Every row comes from one small tree of marks. The marks that hang from a mark follow it in brackets, in the order of their numbers. Every link used is in the known rows. Which tree was each row made from?
Known rows
Q232[Q882[Q266] Q914[Q413]]: [-53  23  26 -24   0 -19 -34  -8 -39  26  15 -14   7 -32   2 -29  10  -2
   1   8   9  -7  28 -25 -46  48  -1]
Q266[Q532[Q914] Q878]: [-24  16  26 -15   1   0 -18  -8 -35  15 -16  -1  -3   0 -20  11   3 -11
 -10  10  18   4  12 -26  -7 -15  13]
Q864[Q266[Q532[Q878]]]: [-24  28  25 -13   0 -11  -3  12 -38  29  -8   3  -6  -4  -7   1  -3  -3
  -4   5   8  23  11 -11 -58  -5  13]
Q617[Q413]: [ -5  21  21 -15  -4 -18 -14  13 -38  16  18   4  -9  -7 -14  -7   9 -14
   5  12  25  22  24 -11 -21   5   7]
Q914[Q23 Q413]: [-10  18  25 -19  -3 -20  -8   0 -19  20   0  -4   0 -23  -1 -10   4 -15
  -1  11  19  34  22 -22 -12  36  13]
Q232[Q882 Q914[Q23 Q413[Q617]]]: [-19  14  31 -19   6 -30 -34   3 -43  15  -8 -14   9 -40   3 -24  12 -15
   4  11  14  12  37 -42 -13  84   3]
Q864[Q266[Q532 Q878]]: [-20  18  24 -15   0  -3 -17  13 -31  21   2   9 -11   4 -15  -6   5   5
  -4   1  12  20  -5  -4 -40 -15  13]
Q914[Q23 Q413[Q882]]: [ -8  28  33 -21  -1 -24 -22  -5 -21  16   3  -2   5 -22   5 -11  -4 -16
  -2   9  18  28  34 -19 -14  39  23]
Q532[Q878 Q882 Q914]: [-30  25  24 -18  -3 -22  -7  -9 -47  29   8  -3  -8 -14  -9  -8  -4  -6
  -9   7  11   8  40 -30 -17  -4   3]
Q617[Q266 Q882]: [-38  33  16 -17  -1 -16 -25   2 -39  30  40  -7 -13 -14  -8 -23   4  -5
 -15  12   6  27  21 -14 -43   4   4]
Q617[Q413[Q882[Q266[Q864]]]]: [-22  38  26 -18  -2 -17 -39 -12 -39  18  22   4 -13  -3  -9  -7  -6  -5
   5  10  16  30  42  10 -35 -32  14]
Q532[Q878 Q882 Q914[Q23]]: [-21  17  23 -20   1 -26  -8  -6 -40  27  -1  -2   4 -25  -6  -2  -4 -21
 -15   8  13  18  45 -35  -8   2   6]
Q266[Q532[Q882] Q864 Q878]: [ -8  23  22 -14   5 -14   4 -13 -34  24  16   3 -12   2 -23  -2   0   1
  -9   5  23  14   6  -8 -22 -42  11]
Q266[Q532 Q864]: [ -1  24  22  -8  -3  -7  11  -1 -33  19   0  -3  -7  -1 -16   2  -3  -5
   1  14  15  28  13 -16 -26 -15  17]
Q864[Q266[Q532]]: [-15  18  26 -12  -8  -6  -5  20 -35  21  -3   6   4  -3 -11 -10   1  -1
   2   4  13  22   5 -11 -45   7  14]
Q617[Q266[Q532[Q878] Q864] Q882]: [-38  48  14 -13  12 -13  -9 -18 -43  39  27 -10 -14  -8 -16  11  -4 -12
 -24  14   7  34  23 -10 -58 -35  13]
Q413[Q617]: [-11  20  28 -11  -8 -17 -16   5 -40  13 -14  -4 -23  -6  -1 -25   1   0
   9  12   7  30  24 -24 -18  26   3]
Q232[Q882 Q914]: [-18  13  21 -18   1 -19 -14  15 -48  19  24 -10   0 -24  -4 -28  12  -4
   3  13   5  -4  27 -39 -32  47   5]
Q232[Q914[Q23 Q413]]: [ -2  16  27 -21   2 -20 -12  11 -22  18  -2  -7   6 -31   3 -11  14 -23
  -2  12  10  21  32 -45 -10  56  14]
Q413[Q617 Q882[Q266[Q864 Q878]]]: [-32  36  30 -17   2 -14 -51 -27 -37  14  -6  -1 -43   6  -3 -20  -9  13
   4   7  -2  36  32   4 -29 -31   9]
Q617[Q882]: [-26  24  19 -16  -5 -15 -14   5 -34  29  38  -8 -10 -12 -13 -21   5 -10
  -6  14   6  27  23 -21 -20  13  13]
Q532[Q266[Q864] Q878]: [-16  37  18 -20   2 -15  -7 -15 -43  34  -2  -5 -26  -2   1   1 -14   9
  -7   7  -4  38  28 -10 -45 -22   4]
Q266[Q532[Q882 Q914] Q864]: [-15  21  27 -11  -6  -9   4 -11 -45  22   4  -2  11  -8 -22   2  -6  -9
  -7   9  22  14  28 -22  -8 -19  10]
Q914[Q23 Q413[Q617[Q266] Q882]]: [-20  37  37 -20   3 -30 -47 -13 -34  14 -16  -3  -3 -24  13 -19  -6 -10
  -5   7  17  36  38 -15 -32  47  10]
Q413[Q882]: [ -8  28  29 -16  -6 -17 -16   3 -34  16  12   0 -11  -5   0 -21  -6  -2
   3  11   9  19  30 -19 -27  15  20]
Q266[Q878]: [-15  18  19 -18   0 -11 -13   1 -28  18  12   1 -32   1 -10 -15   7   4
  -1  10   8  21   8 -15 -20 -10   8]
Q864[Q266]: [-18  18  22 -16 -12  -9 -11  26 -36  21  19   6 -16  -4  -4 -28   2  12
   9   5   2  36  12  -5 -39  13   8]

Write each row's tree
[-16  36  20 -22   2 -25  -2 -19 -47  39  10  -1 -16  -8  -1  -7 -16  11
 -12   1   5  27  33 -11 -45 -26  -2] -> Q532[Q266[Q864] Q878 Q882]
[-28  34  23 -23  -1 -18 -13 -24 -55  36   2  -3  -7 -10  -5   1 -17   7
 -15   1   3  23  42 -16 -27 -26  -2] -> Q532[Q266[Q864] Q878 Q882 Q914]
[-14  28  26 -15   4 -26 -13   0 -47  24  12   7  20 -13 -17  -1   4 -19
 -15   3  45  -2  20 -10 -51 -15   1] -> Q617[Q266[Q532[Q882]] Q413]
[-33  26  15 -18   0  -5 -23 -17 -27  22  16  -1 -41   4 -11 -15   1  12
   1   8  -1  34  13   5 -33 -48   3] -> Q882[Q266[Q864 Q878]]
[-42  22  23 -18 -11 -12 -18 -19 -44  26  14  -3  -7 -10 -11 -19  -7   4
  -2   6   8  22  38  -8 -18 -30  -1] -> Q532[Q882[Q266[Q864]] Q914]
[-50  32  13 -20   2  -6 -35 -21 -29  32  43  -8 -35  -1 -19 -15   3   4
 -10  11  -4  37  19   5 -28 -48   7] -> Q617[Q882[Q266[Q864 Q878]]]
[-11  20  32 -16  -3 -24 -21  -3 -27  14 -23  -6  -7 -23   3 -16   3 -13
   5  10  18  40  28 -25  -6  52   7] -> Q914[Q23 Q413[Q617]]
[-15  34  28  -9   2 -23  -9 -13 -50  22  -7  -1  -6  -8  -9 -15  -6   1
  -8   4  21  25  20 -11 -46 -14  -1] -> Q413[Q617[Q266[Q532[Q882] Q864]]]
[-33  31  40 -21  -1 -27 -53 -22 -27  16 -29  -6   1 -23  12 -20  -8 -13
   0   6  14  29  44 -12 -25  37  11] -> Q914[Q23 Q413[Q617 Q882[Q266]]]
[-42  23  23 -16   1   6 -29 -27 -34  19 -13  -4 -12   3 -21  11  -2  -3
  -9   9   8  16  17  -6 -20 -51   8] -> Q882[Q266[Q532[Q914] Q864 Q878]]
[-30  15  27 -17  -2   4 -28   8 -39  18  -6   8  -3   2 -19   3   3   1
  -6   3  11  15   6 -10 -21 -14  11] -> Q864[Q266[Q532[Q914] Q878]]
[-65  15  24 -19   3  -3 -44 -25 -45  21  -7  -8   9 -11 -19  -2  -1  -5
 -12   6  20 -17  14 -11 -32 -17   0] -> Q232[Q882[Q266[Q532[Q914] Q878]]]
[-37  21  17 -18   1 -14 -24  -3 -47  24  28 -12  -8 -21  -5 -27   5   4
   5  12  -4   9  32 -20 -43   8   1] -> Q232[Q882[Q266[Q864]] Q914]
[ -7  24  19 -11   5  -4  -1  -9 -28  18   3   0 -23   7 -21   6   1  -1
  -4  12  13  25   3 -10 -23 -35  16] -> Q266[Q532 Q864 Q878]
[-27  34  21 -21  -1  -7 -17 -20 -51  31 -10  -6 -17  -4  -2  10 -16   6
 -10   8  -5  34  40 -17 -27 -21   3] -> Q532[Q266[Q864] Q878 Q914]
[-25  24  23 -26  -1 -10 -28 -23 -49  28  11   3 -12  -2 -12  -4 -10  15
 -15  -1   8  20  27  -9  -9 -36  -3] -> Q532[Q266[Q864 Q878] Q882 Q914]
[-25  27  27 -15   0 -22   2   8 -43  35   5   7   3  -9 -10  -7  -4  -2
  -9  -2  17  12  14 -12 -56  -9   9] -> Q864[Q266[Q532[Q878 Q882]]]
[-43  23  20 -13  -2  -9 -14 -18 -42  26  10 -11   5 -11 -15 -10  -7   1
   0  11  15   7  14   0 -53 -18   5] -> Q232[Q882[Q266[Q532 Q864]]]
[-42  33  13 -21   6 -12 -36  -7 -35  30  44  -4 -28  -6 -13 -18   9  -1
 -20   9   6  25  11  -8 -39 -17   4] -> Q617[Q266[Q878] Q882]
[ -8  14  21 -15   6  -1 -14 -11 -31  14 -12  -2  -1  -6 -22  22   0 -19
 -11  14  15  30  20 -20   7 -29  17] -> Q266[Q532[Q914[Q23]] Q864 Q878]
[-46  33  29 -11   1  -9 -44 -12 -54  23 -11 -12  11 -14 -14  -3  -1 -19
 -20  11  15  17  32 -29 -25  13   4] -> Q413[Q617[Q266[Q532[Q914]] Q882]]
[ -9   5  20 -20   5 -23 -16  18 -42  17  14 -10  12 -35  -3 -21  11 -19
  -1  14   7   5  32 -43 -20  53   7] -> Q232[Q882 Q914[Q23]]
